What can hang from each mark:
segov: federav vuruf
dise: federav nuvob
zisu: segov
federav: dise segov zeze zuluku
vuruf: segov
nuvob: dise
zeze: federav

Every row comes from one small tree of marks. The marks that hang from a mark follow it in brackets, in alphabetical order. Every link used is in the known rows. Which tree was each row made from?
Known rows:
dise[federav[segov zeze zuluku] nuvob]: [ 1.05  2.03  0.26  5.40 -0.67 -0.20 -3.91 -1.66  4.10 -4.57  0.41  0.66
 -3.27 -1.68  3.31 -0.10 -0.94 -5.84 -4.14 -2.52  1.04]
dise[federav[zuluku] nuvob]: [-0.45  1.38  0.60  4.75  0.55 -1.10 -3.33 -1.16  3.36 -5.49  0.93  2.20
 -2.38 -0.71  4.46 -0.82 -1.27 -4.13 -3.81 -1.06 -0.09]
zeze[federav[segov zuluku]]: [ 2.59  0.80  1.51  5.23 -1.56  0.53 -2.06 -2.04  1.77 -3.68 -2.34 -0.46
 -0.80 -1.52  2.14 -1.80 -0.56 -5.17 -3.76  0.78  3.08]
federav[dise zeze zuluku]: [ 2.89  2.47 -1.46  4.24  2.02  1.56 -1.68 -1.97  4.18 -4.78 -2.02  2.43
  0.49 -3.04 -2.23  4.21 -3.53 -2.36 -4.20 -1.06  2.85]
federav[zeze zuluku]: [ 1.83  2.01 -1.04  3.62  1.35  1.65 -2.74 -2.67  3.01 -5.08 -1.78  1.19
 -0.49 -2.26 -0.97  2.08 -1.60 -3.24 -4.50 -1.60  3.15]
vuruf[segov[federav]]: [-1.26 -0.01  1.51  4.94 -0.61  1.89 -1.74 -0.77 -0.57 -5.13 -0.39 -1.32
 -1.11 -0.67  1.06 -1.26 -0.01 -2.67 -3.84  1.60  1.48]
segov[vuruf]: [-1.01  1.32  0.91  4.09 -0.70  0.03 -0.12 -3.08 -1.44 -1.66 -1.91  1.22
 -0.57 -0.42  1.95 -1.18 -1.48 -1.41 -2.92  2.74  0.79]
vuruf[segov[federav[zuluku]]]: [-1.53 -0.50  0.97  5.29 -0.56  1.80 -1.73 -1.30  0.16 -6.03 -0.40 -0.76
 -0.78 -1.62  0.78 -0.24 -0.32 -3.57 -4.37  1.03  2.33]
federav[dise[nuvob] zeze]: [ 2.99  3.60 -0.74  3.98  2.76  0.53 -2.63 -0.11  3.92 -4.46 -0.97  1.22
 -0.93 -0.64 -0.93  1.85 -2.38 -1.25 -3.56 -0.38  0.33]
zisu[segov[federav[dise] vuruf]]: [-0.46  0.44  1.12  4.43 -1.34  0.56 -1.45 -4.10  0.71 -3.13  1.10  0.86
 -0.20 -1.11  0.68  0.50 -3.91 -3.36 -1.75  3.12  2.83]
vuruf[segov]: [-1.42  0.65  1.28  4.15 -0.17  1.13 -0.66 -0.43 -1.85 -3.43 -2.04  0.03
 -1.85  0.31  1.28 -0.29  0.12 -2.14 -4.20  0.43  0.87]
dise[federav]: [ 0.51  1.46  1.59  3.88 -0.28  0.65 -2.57 -1.65  0.98 -3.12 -0.19  1.76
 -1.82 -0.83  3.58 -1.27 -1.37 -2.95 -3.33 -0.13  0.34]
vuruf[segov[federav[dise zuluku]]]: [-0.63 -0.25  0.74  5.68 -0.03  1.78 -0.99 -0.87  0.90 -5.94 -0.60 -0.01
 -0.14 -2.10 -0.14  1.17 -1.41 -3.07 -4.12  1.30  2.33]
federav[dise segov]: [ 2.17  2.48  3.16  3.96 -0.47  0.90  0.49 -2.13  0.07 -1.07 -3.64  1.08
 -0.21 -2.52 -0.46  0.64 -1.09 -3.15 -2.61  2.47  2.80]
zeze[federav[segov[vuruf] zuluku]]: [ 1.62  0.34  0.97  6.04 -2.62  0.10 -1.23 -2.60  0.97 -2.91 -2.10 -0.27
 -0.91 -1.52  2.89 -1.98 -1.30 -4.91 -3.65  1.64  2.34]
federav[zeze]: [ 2.13  2.80 -0.08  3.10  1.27  1.72 -2.88 -1.86  1.65 -3.65 -1.81  0.18
 -1.15 -0.88 -0.39  0.39 -1.02 -1.79 -3.88 -0.79  1.74]
zeze[federav[dise segov[vuruf] zuluku]]: [ 2.58  0.64  0.58  6.57 -1.96  0.11 -0.38 -2.01  1.95 -2.75 -2.33  0.78
 -0.18 -2.11  1.74 -0.26 -2.85 -4.25 -3.37  2.04  2.19]
zeze[federav[dise]]: [ 3.57  1.66  0.64  4.85  0.68  0.48 -1.97 -0.11  2.35 -3.91 -1.67  0.73
  0.03 -0.29  1.58 -1.20 -2.52 -1.73 -3.17  1.60  0.58]
nuvob[dise[federav[zeze zuluku]]]: [ 1.14  0.31  0.23  4.52  0.14  1.05 -1.64 -2.74  3.84 -3.38 -0.88  2.72
 -2.12 -1.24  0.79  2.97 -2.73 -2.77 -4.62 -3.00  1.35]
federav[dise segov[vuruf] zeze zuluku]: [ 2.07  1.95 -0.59  5.82 -1.32  1.26  0.30 -3.47  2.12 -2.01 -2.69  1.54
 -0.31 -4.02 -1.55  3.59 -3.35 -4.13 -3.81  0.35  3.47]

Write each row's tree:
[ 1.02  0.92 -1.36  6.13 -0.31  1.74 -1.64 -3.36  3.41 -5.32  0.12  0.62
  1.02 -3.64 -0.89  1.95 -3.92 -2.58 -3.33  2.11  2.67] : segov[federav[dise zeze zuluku] vuruf]
[ 3.30  3.58  0.87  4.61  0.75  0.66 -1.77 -0.93  2.88 -2.64 -2.23  0.04
 -1.53 -1.68 -0.88  1.40 -1.29 -3.16 -3.27  0.10  1.71] : federav[dise[nuvob] segov zeze]
[-0.67  0.72  1.85  4.97 -2.41  0.24  0.69 -4.49 -0.88 -1.57 -3.25  0.98
 -0.77 -2.82  1.23  0.09 -0.82 -4.87 -3.32  1.93  3.73] : federav[segov[vuruf] zuluku]
[ 1.36  0.79  0.84  4.11  0.11  1.17 -1.82 -2.22  3.02 -2.54 -0.84  2.11
 -2.51 -0.33  0.92  1.88 -2.25 -1.91 -4.21 -2.32  0.45] : nuvob[dise[federav[zeze]]]
[ 3.21  2.03  0.51  5.13  1.21 -0.56 -2.68  0.76  3.31 -4.75 -0.84  0.43
 -0.61  0.54  2.34 -1.69 -2.04 -1.96 -3.16  1.50 -0.32] : zeze[federav[dise[nuvob]]]
[ 0.26  0.27 -0.57  5.90  0.13  2.39 -1.95 -0.64  2.16 -6.31 -0.31 -0.39
 -0.56 -2.26 -0.87  2.10 -1.82 -2.99 -4.57 -0.04  2.25] : vuruf[segov[federav[dise zeze zuluku]]]
[-0.47  0.02 -0.29  5.51 -0.32  2.48 -2.55 -1.20  1.36 -6.39 -0.18 -1.22
 -1.07 -1.75 -0.15  0.72 -0.55 -3.52 -4.80 -0.38  2.42] : vuruf[segov[federav[zeze zuluku]]]
[ 2.10  2.05  0.56  4.16 -0.72  1.71 -1.85 -3.57  2.00 -3.33 -2.90  0.04
 -1.27 -3.31 -0.83  1.54 -0.49 -5.14 -4.23 -1.15  4.50] : federav[segov zeze zuluku]
[-0.26  0.40  0.18  5.06 -0.29  2.53 -2.71 -0.68  0.51 -5.54 -0.08 -1.85
 -1.46 -0.84  0.26 -0.31 -0.23 -2.54 -4.31  0.22  1.49] : vuruf[segov[federav[zeze]]]
[-1.16  0.16  1.28  4.05 -1.86  0.61 -2.08 -4.57 -0.12 -3.27  1.07  0.02
 -0.78 -0.58  1.46 -0.89 -2.80 -3.80 -1.92  2.79  2.93] : zisu[segov[federav vuruf]]
[ 0.76  2.07 -0.96  4.96  0.98 -0.38 -4.53 -1.00  4.81 -6.02  1.31  1.58
 -2.83 -0.80  3.31  0.35 -1.81 -4.14 -4.35 -2.85 -0.12] : dise[federav[zeze zuluku] nuvob]
[ 0.23  1.03 -0.14  5.79  0.57  1.73 -2.56  0.41  2.08 -6.07  0.39 -1.32
 -1.33 -0.77 -0.02  0.58 -1.14 -2.25 -4.24  0.44  0.54] : vuruf[segov[federav[dise[nuvob] zeze]]]
[ 1.52  0.75  1.95  4.57 -1.25  1.30 -1.25 -2.92  2.34 -1.38 -1.52  1.49
 -2.90 -1.15  0.94  1.53 -1.59 -3.28 -4.02 -2.09  1.24] : nuvob[dise[federav[segov zeze]]]
[ 0.13  0.76  1.03  5.49 -0.66  1.12 -0.69 -2.77  0.73 -3.71 -0.17  0.59
  1.00 -2.29  0.60 -0.70 -2.94 -1.44 -2.23  4.50  1.54] : segov[federav[dise] vuruf]
[ 0.50  2.41  2.17  5.38 -0.97 -0.89  0.74 -1.80  0.14 -1.02 -2.43  1.06
 -1.07 -1.40  1.33 -0.25 -1.56 -2.80 -2.37  3.18  0.88] : federav[dise[nuvob] segov[vuruf]]
[ 0.54  1.12 -0.13  5.80 -2.66  1.02 -2.10 -3.53  1.89 -2.63 -0.50  1.29
 -2.44 -2.98  2.73  0.68 -2.29 -5.34 -4.08 -1.54  1.91] : dise[federav[segov[vuruf] zeze zuluku]]
[ 0.10  1.53  1.23  5.94 -0.98 -0.96  0.94 -2.74  1.34 -2.38 -2.49  1.97
 -0.56 -2.70  0.75  1.41 -2.13 -4.20 -3.02  2.30  2.26] : federav[dise[nuvob] segov[vuruf] zuluku]
[-0.15  0.19  0.26  5.98 -0.71  0.99 -0.53 -3.47  1.92 -4.73 -0.29  1.38
  1.48 -3.45  0.27  0.71 -3.32 -2.43 -2.76  3.75  2.64] : segov[federav[dise zuluku] vuruf]
[ 3.93  1.67  1.93  5.27 -1.02  0.62 -1.34 -0.83  1.71 -2.41 -2.44 -0.20
 -0.50 -1.12  1.50 -1.49 -1.57 -3.46 -3.05  2.00  1.65] : zeze[federav[dise segov]]
[ 2.73  1.41 -0.40  4.87  1.35  2.41 -3.09 -2.41  4.62 -6.64 -0.13  0.44
  1.08 -3.83 -1.92  2.14 -2.70 -2.87 -3.61  0.89  3.55] : segov[federav[dise zeze zuluku]]
[-0.46  0.23 -0.58  4.52 -1.55  1.13 -2.99 -4.99  1.93 -4.58  1.53  0.16
 -0.80 -1.57  0.22  1.18 -3.55 -4.73 -2.85  0.69  3.89] : zisu[segov[federav[zeze zuluku] vuruf]]
[-0.66  0.73  0.95  4.68 -0.89 -0.24 -1.97 -3.41  1.38 -3.80  1.62  0.64
 -0.68 -0.34  1.16  0.06 -3.65 -3.45 -1.72  2.88  2.10] : zisu[segov[federav[dise[nuvob]] vuruf]]
[ 1.29  0.28  1.31  4.90 -1.22  1.17 -1.25 -3.37  3.14 -2.31 -1.61  1.99
 -2.57 -1.96  0.63  2.52 -1.93 -4.06 -4.47 -2.67  2.20] : nuvob[dise[federav[segov zeze zuluku]]]
[ 2.48  1.59  1.23  6.39 -1.50 -0.84 -1.05 -0.52  1.77 -2.42 -1.45 -0.25
 -1.10 -0.30  2.90 -2.18 -1.87 -3.27 -2.89  2.59  0.23] : zeze[federav[dise[nuvob] segov[vuruf]]]
[ 0.96  1.60  0.69  5.33 -2.70  1.12 -2.24 -2.76  0.77 -1.49 -0.40  0.55
 -2.77 -1.85  3.24 -0.72 -1.73 -4.26 -3.51 -0.80  0.74] : dise[federav[segov[vuruf] zeze]]
